Each row was made from one walk, in order. Every step used is in the known rows, and no mark comes twice. Write each row's walk.
Known rows:
vefiz, guvun, roloz, soneg: [ 1.52 -1.40  3.93  1.11 -3.66  7.10  1.76  4.39 -1.84  3.70  1.42  3.17
  1.93 -5.39 -1.23 -4.89  0.28  0.36  0.30  0.25]
napilad, podi, karat: [ 5.46 -2.56 -0.77  5.19  2.60  4.00  1.86  2.51 -2.80  1.25  5.51  2.20
 -0.07  0.07  2.14 -4.52 -1.48 -0.37  1.75 -2.18]
guvun, roloz, soneg: [ 1.17 -1.78  3.52  0.78 -2.88  5.76  2.61  5.26 -1.24  3.19  1.17  2.71
  2.10 -3.99 -1.80 -4.94 -0.49 -0.78 -0.38  0.04]
napilad, podi: [ 4.48 -3.28  1.94  3.66  2.25  3.13  2.06  2.27 -0.56  0.34  4.21 -0.18
 -2.32 -0.13  0.04 -2.37  0.36  0.96  1.65  1.11]
vefiz, vaku, podi: [ 5.62 -2.52  2.37  3.17  0.23  2.94  1.29  1.42  0.59 -0.58  2.91  3.60
 -0.69 -0.93 -1.20 -2.97 -0.91 -1.50  0.39 -1.26]
roloz, vaku, podi: [ 4.63 -5.24  3.59  5.61  1.46  2.00  2.03  3.70 -1.01 -0.57  2.61  3.62
  0.34 -1.74 -1.20 -1.96 -3.45 -0.26 -0.07 -1.00]
vefiz, napilad, podi, karat: [ 6.40 -1.93 -1.56  4.88  2.91  5.68  1.09  1.28 -4.07  0.18  5.89  3.82
 -0.24 -0.37  2.10 -5.67 -1.00 -0.91  2.26 -2.66]
guvun, roloz, vaku, vefiz: [ 7.06 -5.27  3.79  3.34  1.59  4.57  4.04  4.07 -1.87  1.61  2.29  3.61
 -0.12 -3.31 -0.51 -2.21 -3.96  1.05  0.80  0.87]
napilad, podi, vaku: [ 6.23 -2.62 -0.26  4.95  2.10  4.29  2.47  2.21 -1.03  0.25  6.00  3.49
 -0.27  2.07  0.29 -2.86 -1.96  0.60 -1.05 -1.15]
roloz, vaku, vefiz, napilad, podi: [ 7.72 -3.98  2.10  4.01  3.60  5.67  1.36  1.10 -1.46 -1.64  4.39  3.93
 -2.91 -1.03 -0.24 -4.24 -0.04  0.61  2.97  1.11]
vefiz, napilad, podi, vaku: [ 7.15 -2.02 -1.09  4.58  2.35  5.96  1.74  1.00 -2.29 -0.87  6.24  5.16
 -0.45  1.67  0.23 -4.06 -1.42  0.05 -0.55 -1.64]
napilad, podi, vaku, vefiz, guvun: [ 6.52 -2.47  2.74  3.95  0.48  7.50  1.52  0.74 -0.66  1.35  4.06  3.44
 -1.53 -2.78  1.35 -2.33 -0.80  3.62  1.69  1.78]
vefiz, guvun: [ 2.61 -0.71  2.35  2.04 -0.36  7.01  0.75  1.67 -3.84  2.84  3.20  1.01
  0.34 -4.45  2.15 -1.02 -0.43  2.51  1.53  0.70]
napilad, podi, vaku, vefiz, guvun, roloz, soneg: [ 4.09 -2.65  3.93  2.57 -3.02  7.21  2.02  3.73  0.18  2.68  2.39  4.67
  0.74 -3.95 -1.82 -5.86  0.35  0.93  0.36  0.66]
roloz, soneg: [-0.39 -0.81  4.27  0.93 -0.89  5.66  1.84  6.36  0.05  2.31  0.84  2.71
  2.07 -2.44 -0.31 -3.68 -1.48 -0.64  0.85  1.17]
podi, karat, roloz: [ 5.73 -5.24 -1.69  1.80  4.18  1.58 -1.28  1.59 -3.74  2.52  3.22  2.61
  3.64 -1.31 -0.18 -3.10 -6.17 -1.88 -1.01 -1.60]
podi, vaku, vefiz, napilad: [ 6.96 -1.31  0.21  2.01  2.33  8.42  1.78  0.28 -2.95 -1.44  3.73  5.88
 -0.75 -1.55  0.47 -4.31 -2.35 -0.03  0.86  0.06]
guvun, roloz, vaku, vefiz, napilad, podi, soneg: [ 6.66 -4.89  1.15  3.91  2.88  6.32  2.13  0.77 -4.07 -0.30  5.99  4.78
  0.95 -2.94 -0.10 -7.86 -1.25  0.86  4.55 -0.02]
vefiz, napilad: [ 3.91 -0.22 -0.03  0.82  1.87  7.69  0.93  0.80 -5.29 -0.50  3.32  3.41
  0.14 -2.64  1.00 -3.51 -1.08 -0.96  1.15 -0.70]
podi, vaku, vefiz: [ 6.34 -2.98  1.92  3.27  1.89  5.47  3.87  2.70  0.78  0.38  3.17  3.63
 -0.78 -0.15  0.25 -2.26 -3.98  1.41 -0.32  1.40]
guvun, roloz: [ 4.23 -2.70  0.60  1.35 -1.66  4.38  3.71  1.71 -4.64  3.04  3.05 -0.02
  0.49 -3.91 -1.11 -2.89 -0.93 -0.05 -1.50 -1.32]

Which walk is each row?
[ 8.59 -4.52  1.92  3.97  2.68  5.71  1.72  0.55 -2.15 -1.23  4.53  3.87
 -2.82 -1.75 -0.97 -4.83  0.43  0.47  2.45  0.55]	guvun, roloz, vaku, vefiz, napilad, podi
[ 4.69 -2.81 -0.21  5.54  1.17  3.45  1.96  2.17 -1.98  0.51  4.17  3.04
  0.71 -0.94  1.05 -4.37 -2.96 -1.00  0.39 -2.92]	vaku, podi, karat
[ 8.60 -7.11  2.76  4.29  4.82  2.86  1.47  3.55 -0.65  0.80  2.92  4.79
  0.47 -1.52 -0.45 -2.80 -5.62  0.40  1.50  1.08]	napilad, podi, karat, roloz, vaku, vefiz
[ 7.20 -3.28  1.72  3.25  2.98  5.87  1.42  0.22 -0.79 -1.73  4.16  2.63
 -3.58 -0.97 -0.34 -4.45  0.84  0.80  2.86  1.70]	vaku, vefiz, napilad, podi
[ 6.70 -5.75  1.04  3.49  4.75  5.26  0.37  0.74 -3.38 -0.60  5.58  5.18
  1.65 -2.24 -0.15 -7.26 -2.76  0.43  4.55  0.69]	karat, roloz, vaku, vefiz, napilad, podi, soneg
[ 4.69 -2.23  1.16  1.67 -2.74  6.37  2.43  0.48 -5.40  3.74  3.48  0.69
  0.39 -5.73 -0.33 -2.89  0.33  1.53 -0.52 -1.00]	vefiz, guvun, roloz
[ 5.54 -3.92  0.43  6.55  2.01  3.19  1.85  3.60 -3.06  0.63  4.47  4.89
  1.80 -1.05  1.16 -4.11 -4.19 -1.21  0.62 -3.70]	roloz, vaku, podi, karat
[ 5.63 -4.20  2.46  3.90  0.08  5.19  2.36  4.11 -6.79  3.38  3.90  4.04
  2.65 -4.76  0.46 -1.85 -2.84  0.59  0.13 -2.25]	vefiz, guvun, roloz, vaku
[ 7.58 -3.91  2.07  4.24  2.36  4.86  3.58  2.11  1.77 -0.27  3.96  3.52
 -2.13  0.65 -0.26 -2.94 -2.71  1.81  0.40  1.76]	napilad, podi, vaku, vefiz
[ 6.67 -2.44  1.80  2.12  3.11  7.83  1.62  1.72 -4.11 -1.05  2.95  5.87
 -0.29 -2.93  0.69 -3.67 -2.81 -0.28  2.16  0.27]	roloz, vaku, vefiz, napilad
[ 5.85 -7.16  2.92  4.88  2.75  0.56  0.20  2.84 -0.83 -0.40  2.35  4.08
  1.46 -1.77 -2.47 -2.08 -4.97 -0.94 -0.92 -0.88]	karat, roloz, vaku, podi
[ 6.18 -4.34  3.71  2.94  1.71  6.17  0.22  2.08 -2.58  2.41  2.53  3.83
  0.62 -4.81  0.96 -1.29 -3.18  2.65  1.94  1.77]	karat, roloz, vaku, vefiz, guvun
[ 8.06 -3.76  0.46  2.45  4.23  6.99  0.26  1.11 -4.63 -0.80  3.27  7.01
  0.92 -2.77  0.49 -4.65 -4.23 -1.14  1.84 -0.69]	podi, karat, roloz, vaku, vefiz, napilad
[ 4.40 -6.38  1.93  4.34  3.05  2.74  0.86  2.31 -2.73  0.12  4.37  4.54
  3.69 -2.72 -0.89 -5.71 -4.86 -0.09  2.32 -0.62]	karat, roloz, vaku, podi, soneg
[ 2.64 -4.28  2.35  1.98  0.86  3.15 -1.05  4.55  0.53  1.97  1.02  4.92
  3.66 -2.11 -2.06 -5.48 -4.06 -2.12 -0.26 -0.27]	vaku, podi, karat, roloz, soneg
[ 8.72 -3.77 -0.90  5.69  2.73  5.77  1.83  1.43 -4.38  0.31  5.90  5.47
 -0.16 -1.32  1.24 -6.29 -1.62 -0.79  2.22 -2.90]	guvun, roloz, vaku, vefiz, napilad, podi, karat
[ 5.98 -5.70  3.41  5.70 -0.42  3.05  1.89  2.34 -2.31  0.38  3.04  3.90
  0.30 -3.69 -1.86 -2.85 -2.15  0.34 -0.40 -1.61]	vefiz, guvun, roloz, vaku, podi
[ 4.62 -4.29  2.17  1.77  1.93  4.88 -1.21  3.75  0.42  1.21  1.64  5.92
  2.42 -2.12 -1.76 -6.57 -3.25 -1.79  1.16  0.64]	vaku, vefiz, napilad, podi, karat, roloz, soneg
[ 5.95 -3.01  2.08  1.89 -2.43  6.68  2.91  0.34 -3.84  3.26  2.97  1.21
 -0.67 -6.03 -0.67 -3.20 -0.01  2.18 -0.04  0.17]	vaku, vefiz, guvun, roloz
[ 7.73 -6.52  2.66  3.58  4.48  3.18  1.57  3.95 -1.47  1.29  2.41  4.86
  1.44 -2.00 -0.12 -2.31 -6.47  0.11  1.00  0.81]	podi, karat, roloz, vaku, vefiz
[ 8.64 -5.35  1.65  3.55  4.50  4.60  0.12  0.50 -1.39 -1.53  4.13  4.18
 -2.05 -1.05 -1.10 -4.37 -1.13  0.13  2.44  1.25]	karat, roloz, vaku, vefiz, napilad, podi
[ 5.92 -4.65  4.21  3.47  2.92  4.41  3.46  4.89 -0.90  0.94  2.04  3.65
 -0.08 -2.25  0.50 -1.34 -4.56  1.16  1.63  1.68]	roloz, vaku, vefiz
[ 6.81 -3.04  1.34  2.59 -2.40  6.86  3.05  0.20 -3.72  3.11  3.70  2.46
 -0.26 -5.08 -0.68 -3.48 -0.56  2.13 -0.76 -0.53]	podi, vaku, vefiz, guvun, roloz
[ 3.26 -2.01  3.85  1.89 -3.42  7.60  2.21  4.12 -0.63  3.21  1.82  4.82
  1.67 -4.50 -1.53 -5.44 -0.56  0.68 -0.10  0.44]	podi, vaku, vefiz, guvun, roloz, soneg
[ 6.57 -4.08  0.34  6.68  0.57  4.21  1.65  2.35 -4.10  1.42  4.77  5.21
  1.78 -2.73  0.91 -4.77 -3.14 -0.61  0.47 -4.00]	vefiz, guvun, roloz, vaku, podi, karat
[ 2.65 -3.94  1.86  3.77  1.35  4.10  2.18  1.53 -1.70 -0.15  4.26  2.49
  1.78 -2.58 -0.24 -5.81 -2.64  0.59  2.62  0.07]	vaku, podi, soneg
